What can hang from each mark
fafom: fibig
mimud: fubuz
bebu: fibig fubuz
leto: bebu fubuz gulur mimud patumig rabuv
tega: fibig
fubuz: bebu datu leto mimud
rabuv: leto
fibig: bebu fafom lamu tega totuk
gulur: leto
lamu: fibig
datu: fubuz patumig
totuk: fibig
patumig: leto

Each row was made from one small tree. The marks that hang from a mark follow it in brackets, in alphabetical order. Every link used is in the known rows. Write each row's tree.
In the rows, zero is written as 100.
Known rows
datu[fubuz]: 103; 93; 97; 99; 85; 97; 101; 100; 96; 103; 112; 104; 97; 100; 104; 93; 83; 106; 93; 96; 92; 98; 112; 107; 103; 103; 95; 108; 100; 100; 87; 99; 93; 93; 86
mimud[fubuz[bebu[fibig[lamu totuk]] datu[patumig]]]: 97; 97; 104; 126; 56; 106; 106; 117; 99; 97; 116; 113; 90; 81; 95; 93; 83; 90; 85; 87; 107; 94; 114; 124; 94; 98; 106; 86; 107; 106; 91; 92; 102; 105; 96
totuk[fibig[bebu fafom tega]]: 78; 85; 97; 96; 65; 110; 102; 117; 99; 92; 100; 98; 67; 104; 79; 103; 95; 117; 95; 79; 105; 93; 116; 113; 113; 109; 91; 83; 98; 114; 119; 110; 93; 85; 101
fubuz[leto[bebu]]: 94; 94; 78; 105; 91; 103; 90; 106; 97; 102; 105; 112; 94; 91; 95; 112; 78; 104; 98; 90; 105; 109; 110; 111; 96; 96; 109; 103; 106; 109; 72; 91; 104; 99; 94
patumig[leto[bebu]]: 93; 102; 77; 96; 99; 100; 111; 98; 105; 95; 103; 110; 90; 94; 93; 115; 99; 115; 107; 93; 95; 104; 93; 98; 98; 98; 114; 103; 105; 105; 76; 87; 95; 101; 97
tega[fibig[bebu[fubuz] lamu totuk]]: 89; 98; 101; 105; 62; 114; 106; 127; 87; 102; 102; 97; 98; 98; 105; 86; 87; 111; 83; 43; 98; 103; 113; 113; 91; 98; 95; 95; 110; 111; 119; 98; 100; 113; 95
leto[fubuz[bebu datu]]: 98; 91; 97; 86; 90; 104; 97; 112; 93; 104; 110; 112; 95; 79; 103; 105; 100; 95; 96; 99; 108; 110; 96; 111; 93; 97; 96; 83; 102; 106; 81; 90; 100; 91; 86
leto[bebu fubuz mimud patumig rabuv]: 105; 86; 90; 80; 106; 107; 71; 115; 99; 118; 100; 118; 87; 121; 65; 100; 85; 105; 109; 88; 116; 103; 120; 99; 94; 97; 130; 103; 116; 124; 65; 50; 76; 109; 98
tega[fibig[fafom lamu totuk]]: 95; 102; 92; 107; 75; 111; 104; 107; 87; 102; 101; 96; 86; 100; 110; 90; 72; 111; 89; 40; 107; 102; 104; 106; 98; 105; 93; 108; 101; 114; 114; 106; 102; 110; 107
fibig[bebu[fubuz[mimud]] lamu tega totuk]: 77; 87; 98; 110; 38; 116; 89; 133; 98; 89; 107; 97; 87; 89; 91; 87; 97; 108; 83; 57; 105; 94; 130; 125; 96; 90; 92; 94; 101; 121; 116; 101; 98; 107; 90
tega[fibig[bebu[fubuz]]]: 98; 100; 108; 98; 67; 108; 111; 124; 95; 101; 100; 100; 91; 100; 95; 90; 102; 107; 88; 58; 95; 104; 102; 105; 97; 105; 101; 96; 112; 99; 113; 101; 100; 99; 92
datu[patumig[leto[fubuz[bebu]]]]: 100; 109; 93; 93; 91; 104; 114; 107; 109; 100; 111; 117; 80; 80; 87; 89; 113; 106; 104; 103; 106; 99; 96; 106; 104; 103; 112; 103; 106; 103; 65; 85; 90; 85; 96
datu[fubuz[leto mimud] patumig]: 105; 96; 103; 117; 58; 104; 100; 109; 105; 101; 127; 122; 82; 76; 98; 83; 76; 102; 86; 68; 106; 102; 121; 122; 107; 105; 103; 125; 98; 102; 51; 92; 97; 75; 81
fibig[fafom lamu tega totuk]: 83; 95; 82; 110; 68; 110; 86; 108; 94; 90; 101; 92; 77; 99; 95; 90; 72; 112; 92; 70; 111; 89; 122; 113; 105; 99; 91; 103; 95; 124; 114; 111; 100; 110; 107
gulur[leto[bebu[fubuz] mimud patumig rabuv]]: 101; 88; 101; 108; 88; 106; 83; 114; 101; 104; 103; 112; 85; 117; 70; 101; 85; 115; 99; 88; 102; 109; 121; 97; 100; 96; 138; 103; 122; 105; 76; 43; 78; 111; 92
totuk[fibig[bebu[fubuz[mimud]] lamu]]: 80; 83; 117; 95; 56; 115; 108; 127; 94; 99; 111; 101; 105; 97; 94; 102; 108; 106; 88; 72; 92; 101; 120; 126; 100; 103; 89; 76; 103; 110; 115; 95; 91; 95; 84
patumig[leto[bebu fubuz gulur mimud rabuv]]: 102; 92; 71; 72; 104; 108; 93; 108; 105; 94; 103; 117; 80; 110; 78; 109; 88; 119; 114; 105; 106; 98; 107; 88; 97; 91; 129; 103; 117; 121; 51; 48; 82; 109; 99
fafom[fibig[bebu[fubuz[datu mimud]] tega totuk]]: 84; 83; 111; 111; 37; 114; 101; 128; 107; 86; 112; 105; 68; 80; 90; 94; 84; 103; 80; 68; 107; 97; 130; 121; 89; 88; 102; 95; 100; 105; 99; 100; 105; 101; 87
lamu[fibig]: 106; 97; 112; 98; 109; 100; 97; 101; 89; 103; 103; 95; 105; 99; 97; 102; 92; 111; 95; 113; 99; 102; 101; 94; 102; 102; 93; 103; 101; 117; 108; 101; 99; 96; 105
gulur[leto[bebu[fibig] patumig]]: 95; 93; 109; 106; 90; 101; 98; 109; 101; 110; 101; 106; 89; 109; 79; 93; 91; 113; 97; 95; 100; 102; 101; 97; 98; 97; 131; 105; 117; 96; 86; 73; 89; 103; 102
leto[bebu[fibig] fubuz[mimud]]: 100; 90; 106; 79; 72; 108; 94; 118; 105; 111; 107; 112; 91; 103; 82; 109; 106; 89; 97; 86; 105; 107; 104; 119; 96; 95; 113; 116; 110; 108; 82; 87; 90; 98; 92
bebu[fibig[lamu tega]]: 92; 95; 114; 99; 69; 103; 95; 111; 99; 95; 100; 91; 100; 104; 76; 95; 95; 99; 94; 113; 96; 88; 105; 115; 102; 101; 95; 91; 107; 111; 111; 115; 104; 111; 105
fubuz[bebu[fibig[fafom totuk]] mimud]: 98; 96; 106; 121; 43; 113; 104; 124; 100; 91; 113; 106; 75; 80; 89; 103; 115; 91; 83; 83; 113; 106; 101; 119; 100; 98; 102; 120; 102; 108; 100; 101; 99; 91; 94
fubuz[bebu[fibig[lamu totuk]] datu[patumig] mimud]: 95; 99; 114; 123; 44; 114; 102; 125; 98; 92; 126; 117; 90; 69; 98; 101; 101; 88; 81; 71; 118; 106; 107; 128; 91; 97; 103; 100; 102; 111; 75; 95; 104; 95; 90
fubuz[bebu leto[patumig]]: 100; 92; 93; 120; 80; 102; 94; 117; 94; 102; 108; 114; 92; 73; 87; 86; 98; 106; 94; 105; 109; 102; 101; 107; 95; 99; 107; 93; 107; 107; 73; 87; 103; 88; 91
datu[fubuz[bebu mimud] patumig[leto[gulur rabuv]]]: 108; 99; 72; 117; 52; 105; 111; 114; 109; 88; 129; 122; 72; 77; 80; 90; 108; 112; 95; 81; 106; 93; 111; 102; 105; 105; 117; 116; 105; 106; 43; 70; 82; 76; 84
fubuz[bebu leto]: 96; 93; 86; 115; 80; 103; 98; 114; 95; 95; 108; 109; 96; 73; 96; 104; 101; 98; 93; 109; 106; 110; 99; 112; 98; 97; 97; 93; 103; 104; 80; 96; 107; 90; 90
gulur[leto[bebu[fibig[tega totuk]] patumig rabuv]]: 95; 87; 90; 120; 76; 103; 85; 113; 104; 105; 97; 104; 74; 109; 57; 100; 82; 118; 96; 83; 108; 97; 109; 100; 100; 96; 129; 112; 118; 110; 86; 65; 87; 110; 109
datu[fubuz[mimud] patumig[leto[bebu gulur rabuv]]]: 105; 98; 65; 107; 63; 105; 105; 107; 111; 93; 126; 124; 71; 93; 79; 97; 87; 116; 99; 64; 105; 92; 120; 102; 105; 103; 127; 126; 107; 110; 37; 65; 79; 83; 87
fibig[bebu[fubuz[leto[patumig]]] fafom lamu totuk]: 80; 93; 98; 121; 48; 125; 88; 135; 83; 99; 115; 104; 80; 84; 86; 70; 55; 124; 80; 45; 108; 94; 138; 124; 99; 100; 108; 98; 112; 127; 95; 90; 103; 104; 92
tega[fibig[bebu[fubuz] fafom lamu totuk]]: 86; 100; 96; 108; 51; 120; 105; 129; 85; 99; 106; 96; 82; 99; 100; 84; 76; 115; 80; 27; 103; 102; 119; 116; 98; 105; 97; 101; 109; 116; 121; 103; 100; 108; 98
leto[bebu]: 95; 97; 79; 95; 100; 101; 93; 101; 100; 104; 101; 105; 97; 110; 96; 114; 98; 99; 102; 92; 104; 104; 109; 103; 96; 97; 111; 103; 105; 106; 93; 92; 93; 104; 97
rabuv[leto[gulur mimud]]: 109; 105; 109; 86; 99; 111; 103; 109; 101; 89; 102; 104; 100; 102; 97; 82; 100; 102; 100; 124; 102; 84; 100; 89; 93; 94; 116; 97; 102; 119; 86; 63; 87; 106; 106
datu[fubuz patumig[leto]]: 102; 108; 95; 106; 81; 98; 117; 97; 107; 97; 120; 117; 82; 87; 95; 84; 83; 118; 98; 91; 93; 93; 109; 107; 109; 108; 110; 118; 102; 100; 58; 91; 90; 83; 89
fibig[fafom tega totuk]: 92; 97; 86; 112; 71; 106; 90; 104; 102; 89; 98; 97; 64; 98; 94; 93; 79; 112; 93; 79; 112; 90; 115; 107; 109; 99; 97; 117; 96; 116; 111; 109; 100; 102; 106
totuk[fibig[bebu[fubuz[datu]] fafom lamu tega]]: 73; 83; 107; 97; 45; 116; 100; 126; 89; 88; 112; 99; 79; 96; 84; 103; 75; 119; 86; 67; 98; 92; 129; 128; 109; 110; 88; 66; 104; 120; 117; 108; 99; 95; 87
fibig[bebu[fubuz] fafom tega totuk]: 83; 94; 92; 112; 43; 116; 91; 129; 99; 86; 103; 97; 58; 96; 82; 86; 82; 116; 84; 64; 108; 89; 132; 117; 109; 99; 102; 108; 106; 119; 118; 106; 98; 100; 94

Which tree is each row?
97; 97; 104; 85; 69; 111; 105; 117; 101; 81; 109; 111; 94; 110; 88; 98; 88; 118; 100; 124; 89; 89; 116; 102; 96; 89; 131; 101; 126; 117; 71; 67; 90; 121; 90	patumig[leto[bebu[fibig[lamu] fubuz] gulur mimud]]
100; 101; 104; 100; 58; 111; 99; 118; 100; 97; 107; 104; 82; 112; 74; 108; 88; 99; 89; 96; 96; 97; 121; 121; 106; 105; 122; 118; 120; 107; 100; 96; 93; 106; 88	leto[bebu[fibig[fafom] fubuz]]
99; 88; 83; 123; 71; 99; 102; 114; 101; 97; 104; 111; 91; 75; 96; 98; 94; 94; 93; 101; 99; 103; 104; 116; 99; 96; 99; 87; 103; 99; 90; 91; 104; 94; 93	mimud[fubuz[bebu leto]]
104; 105; 108; 88; 84; 111; 101; 115; 102; 97; 105; 110; 101; 106; 85; 103; 100; 95; 94; 111; 95; 97; 112; 112; 95; 97; 122; 104; 108; 118; 89; 62; 81; 109; 90	rabuv[leto[bebu[fubuz] mimud]]
110; 92; 107; 115; 52; 109; 90; 127; 105; 108; 110; 113; 90; 107; 48; 103; 102; 97; 92; 77; 102; 95; 118; 116; 98; 104; 132; 120; 124; 112; 80; 70; 86; 105; 88	leto[bebu[fibig fubuz[mimud]] patumig rabuv]
98; 91; 112; 103; 37; 105; 96; 122; 107; 90; 112; 112; 81; 93; 79; 115; 95; 94; 87; 86; 99; 99; 114; 127; 100; 97; 114; 108; 114; 108; 87; 97; 101; 102; 79	leto[bebu[fibig[tega] fubuz[datu mimud]]]
92; 94; 93; 102; 86; 103; 99; 106; 102; 100; 104; 104; 92; 106; 97; 108; 93; 109; 94; 92; 93; 110; 111; 105; 102; 94; 119; 104; 114; 92; 95; 74; 88; 105; 89	gulur[leto[bebu[fubuz]]]
69; 92; 79; 108; 59; 117; 83; 123; 90; 90; 103; 90; 72; 97; 86; 88; 75; 118; 89; 52; 115; 92; 128; 114; 102; 98; 92; 90; 96; 128; 119; 112; 100; 105; 108	fibig[bebu fafom lamu tega totuk]
69; 84; 94; 94; 63; 113; 98; 120; 91; 93; 103; 93; 80; 105; 81; 100; 88; 118; 93; 72; 104; 92; 122; 118; 110; 110; 86; 70; 97; 121; 123; 112; 93; 93; 102	totuk[fibig[bebu fafom lamu tega]]
99; 91; 88; 114; 86; 104; 90; 112; 101; 109; 103; 107; 88; 109; 66; 100; 87; 116; 97; 77; 99; 104; 115; 99; 101; 100; 133; 104; 120; 100; 83; 56; 83; 106; 93	gulur[leto[bebu[fubuz] patumig rabuv]]
112; 88; 78; 91; 93; 107; 83; 121; 96; 109; 104; 108; 88; 99; 68; 78; 105; 107; 105; 106; 114; 85; 108; 88; 94; 98; 120; 93; 116; 118; 72; 59; 84; 97; 98	leto[fubuz[bebu] gulur patumig rabuv]
103; 86; 113; 91; 108; 105; 84; 109; 100; 112; 99; 110; 86; 107; 75; 86; 85; 116; 105; 91; 108; 109; 104; 91; 101; 97; 123; 98; 112; 105; 73; 47; 81; 103; 103	gulur[leto[fubuz mimud patumig rabuv]]
96; 101; 122; 111; 48; 118; 102; 122; 92; 94; 111; 95; 91; 102; 87; 88; 73; 105; 80; 90; 94; 90; 124; 128; 105; 102; 105; 116; 116; 114; 113; 102; 101; 117; 94	bebu[fibig[fafom lamu totuk] fubuz]
102; 85; 93; 130; 68; 98; 99; 116; 97; 100; 111; 122; 88; 64; 96; 88; 77; 103; 92; 86; 105; 101; 102; 114; 93; 97; 106; 77; 105; 103; 71; 82; 109; 92; 88	mimud[fubuz[bebu datu leto[patumig]]]
75; 97; 88; 99; 76; 118; 92; 121; 84; 97; 108; 92; 91; 100; 88; 94; 84; 111; 92; 55; 109; 101; 119; 110; 101; 108; 99; 80; 99; 116; 112; 109; 100; 98; 105	fibig[bebu fafom lamu]
106; 93; 124; 108; 49; 107; 97; 124; 102; 103; 116; 119; 89; 95; 79; 97; 91; 101; 88; 76; 101; 97; 113; 120; 92; 99; 128; 111; 119; 107; 75; 80; 96; 101; 78	leto[bebu[fibig fubuz[datu mimud]] patumig]
85; 92; 98; 117; 45; 111; 94; 122; 89; 84; 114; 102; 77; 79; 88; 105; 80; 102; 83; 89; 112; 98; 109; 123; 98; 100; 95; 88; 104; 119; 99; 111; 109; 103; 95	fubuz[bebu[fibig[fafom lamu tega totuk]] datu]
112; 107; 104; 98; 97; 108; 106; 110; 101; 102; 102; 104; 100; 95; 86; 63; 99; 110; 100; 109; 102; 72; 95; 86; 92; 100; 120; 99; 103; 117; 86; 66; 88; 100; 108	rabuv[leto[gulur patumig]]
94; 88; 96; 114; 54; 99; 100; 119; 102; 94; 100; 97; 94; 94; 77; 95; 108; 89; 92; 115; 95; 88; 107; 118; 100; 98; 97; 79; 106; 104; 117; 105; 98; 106; 100	mimud[fubuz[bebu[fibig[lamu tega]]]]
91; 95; 110; 103; 57; 112; 101; 128; 101; 95; 110; 104; 92; 90; 90; 95; 114; 100; 88; 68; 99; 104; 114; 114; 100; 98; 104; 98; 105; 102; 104; 95; 97; 92; 85	fibig[bebu[fubuz[mimud]]]
99; 87; 96; 119; 69; 107; 90; 115; 102; 105; 113; 116; 84; 91; 75; 107; 85; 113; 93; 51; 105; 113; 110; 106; 98; 100; 131; 102; 115; 100; 68; 53; 89; 99; 85	gulur[leto[bebu[fubuz[datu mimud]] patumig rabuv]]
100; 84; 135; 91; 84; 106; 95; 119; 96; 103; 110; 117; 84; 89; 91; 85; 91; 111; 94; 110; 107; 112; 95; 102; 94; 92; 122; 86; 116; 101; 69; 59; 91; 97; 91	gulur[leto[fubuz[bebu[fibig] datu] mimud patumig]]
100; 90; 89; 117; 76; 97; 104; 109; 99; 95; 107; 111; 92; 80; 104; 106; 97; 92; 94; 92; 100; 103; 99; 110; 95; 97; 100; 76; 100; 97; 95; 92; 103; 96; 90	mimud[fubuz[bebu datu]]
107; 87; 110; 120; 45; 109; 98; 131; 100; 92; 116; 116; 85; 71; 81; 75; 109; 102; 89; 107; 111; 92; 100; 106; 93; 93; 118; 106; 114; 110; 63; 80; 104; 86; 90	fubuz[bebu[fibig] leto[gulur patumig] mimud]
103; 107; 85; 88; 90; 106; 112; 109; 109; 93; 111; 116; 77; 85; 92; 79; 110; 112; 105; 112; 108; 88; 100; 95; 102; 97; 119; 102; 109; 106; 60; 76; 89; 87; 98	datu[patumig[leto[fubuz[bebu] gulur]]]
107; 97; 121; 84; 92; 111; 100; 121; 95; 107; 111; 120; 96; 79; 86; 79; 100; 100; 96; 108; 110; 98; 92; 106; 87; 98; 115; 83; 102; 123; 69; 56; 85; 94; 92	rabuv[leto[fubuz[bebu datu] mimud patumig]]
89; 91; 102; 105; 90; 109; 102; 104; 97; 101; 104; 95; 101; 99; 104; 92; 76; 99; 92; 95; 101; 96; 123; 109; 86; 89; 99; 95; 98; 105; 106; 100; 101; 118; 106	fafom[fibig[lamu totuk]]
89; 92; 110; 115; 51; 116; 100; 128; 97; 92; 116; 112; 85; 78; 107; 98; 90; 106; 82; 48; 107; 107; 117; 119; 92; 92; 101; 101; 103; 109; 94; 89; 105; 98; 82	fibig[bebu[fubuz[datu mimud]] totuk]
105; 111; 114; 85; 96; 111; 109; 108; 103; 108; 112; 114; 97; 79; 90; 86; 88; 96; 95; 88; 107; 94; 94; 113; 97; 107; 108; 96; 98; 115; 71; 76; 93; 90; 100	rabuv[leto[fubuz[datu[patumig]]]]
105; 110; 102; 95; 97; 106; 109; 101; 111; 84; 109; 116; 78; 99; 98; 81; 96; 117; 107; 112; 106; 87; 107; 86; 104; 96; 126; 108; 107; 107; 59; 73; 91; 98; 103	datu[patumig[leto[gulur mimud]]]
106; 95; 138; 117; 41; 112; 108; 122; 103; 91; 116; 113; 90; 80; 100; 101; 88; 95; 79; 81; 97; 101; 107; 127; 96; 94; 104; 119; 111; 104; 89; 93; 108; 106; 80	bebu[fibig[totuk] fubuz[datu mimud]]
107; 87; 103; 97; 88; 101; 95; 105; 101; 85; 104; 114; 87; 103; 116; 88; 74; 105; 101; 105; 103; 88; 114; 91; 94; 87; 115; 83; 106; 106; 81; 69; 99; 111; 97	leto[gulur mimud[fubuz[datu]]]
103; 92; 111; 119; 72; 104; 95; 113; 103; 103; 110; 117; 91; 73; 92; 82; 91; 107; 94; 71; 109; 103; 100; 109; 97; 98; 107; 110; 100; 107; 68; 86; 106; 86; 92	fubuz[leto[patumig] mimud]
106; 96; 122; 74; 81; 109; 91; 122; 106; 110; 100; 113; 87; 108; 58; 80; 96; 101; 99; 120; 105; 84; 104; 111; 93; 97; 128; 104; 112; 131; 78; 61; 77; 106; 103	rabuv[leto[bebu[fibig[tega]] fubuz mimud patumig]]
106; 93; 96; 109; 90; 104; 91; 110; 97; 98; 104; 111; 91; 88; 95; 69; 75; 118; 99; 102; 107; 84; 109; 91; 96; 94; 116; 101; 110; 111; 66; 79; 106; 98; 99	fubuz[leto[gulur patumig]]
115; 90; 98; 108; 51; 112; 87; 130; 106; 101; 111; 112; 85; 113; 54; 91; 99; 104; 94; 88; 104; 81; 123; 102; 96; 98; 142; 119; 129; 116; 72; 59; 85; 108; 89	leto[bebu[fibig fubuz[mimud]] gulur patumig rabuv]
77; 85; 101; 105; 52; 116; 96; 127; 99; 92; 105; 91; 85; 98; 83; 85; 80; 106; 84; 87; 99; 88; 141; 120; 90; 89; 99; 86; 105; 112; 118; 105; 99; 116; 97	fafom[fibig[bebu[fubuz] lamu tega totuk]]
102; 86; 72; 124; 81; 100; 87; 111; 103; 112; 101; 117; 87; 95; 67; 98; 69; 104; 100; 73; 104; 96; 116; 110; 98; 100; 121; 97; 112; 111; 72; 68; 96; 103; 100	mimud[fubuz[leto[bebu patumig rabuv]]]
111; 93; 89; 109; 75; 108; 86; 109; 100; 94; 123; 121; 79; 99; 85; 81; 56; 112; 94; 97; 110; 91; 135; 104; 106; 102; 118; 117; 112; 115; 38; 65; 89; 91; 90	datu[fubuz[leto[gulur mimud rabuv]] patumig]
105; 95; 109; 121; 39; 113; 103; 128; 103; 83; 129; 126; 77; 58; 93; 93; 93; 95; 83; 92; 120; 100; 104; 117; 96; 96; 115; 102; 111; 107; 43; 85; 112; 80; 85	fubuz[bebu[fibig] datu[patumig] leto[gulur] mimud]
101; 95; 112; 112; 69; 106; 100; 112; 96; 92; 114; 115; 96; 73; 103; 102; 68; 105; 87; 91; 96; 106; 110; 121; 100; 99; 102; 96; 110; 102; 73; 92; 115; 99; 78	bebu[fubuz[datu leto]]
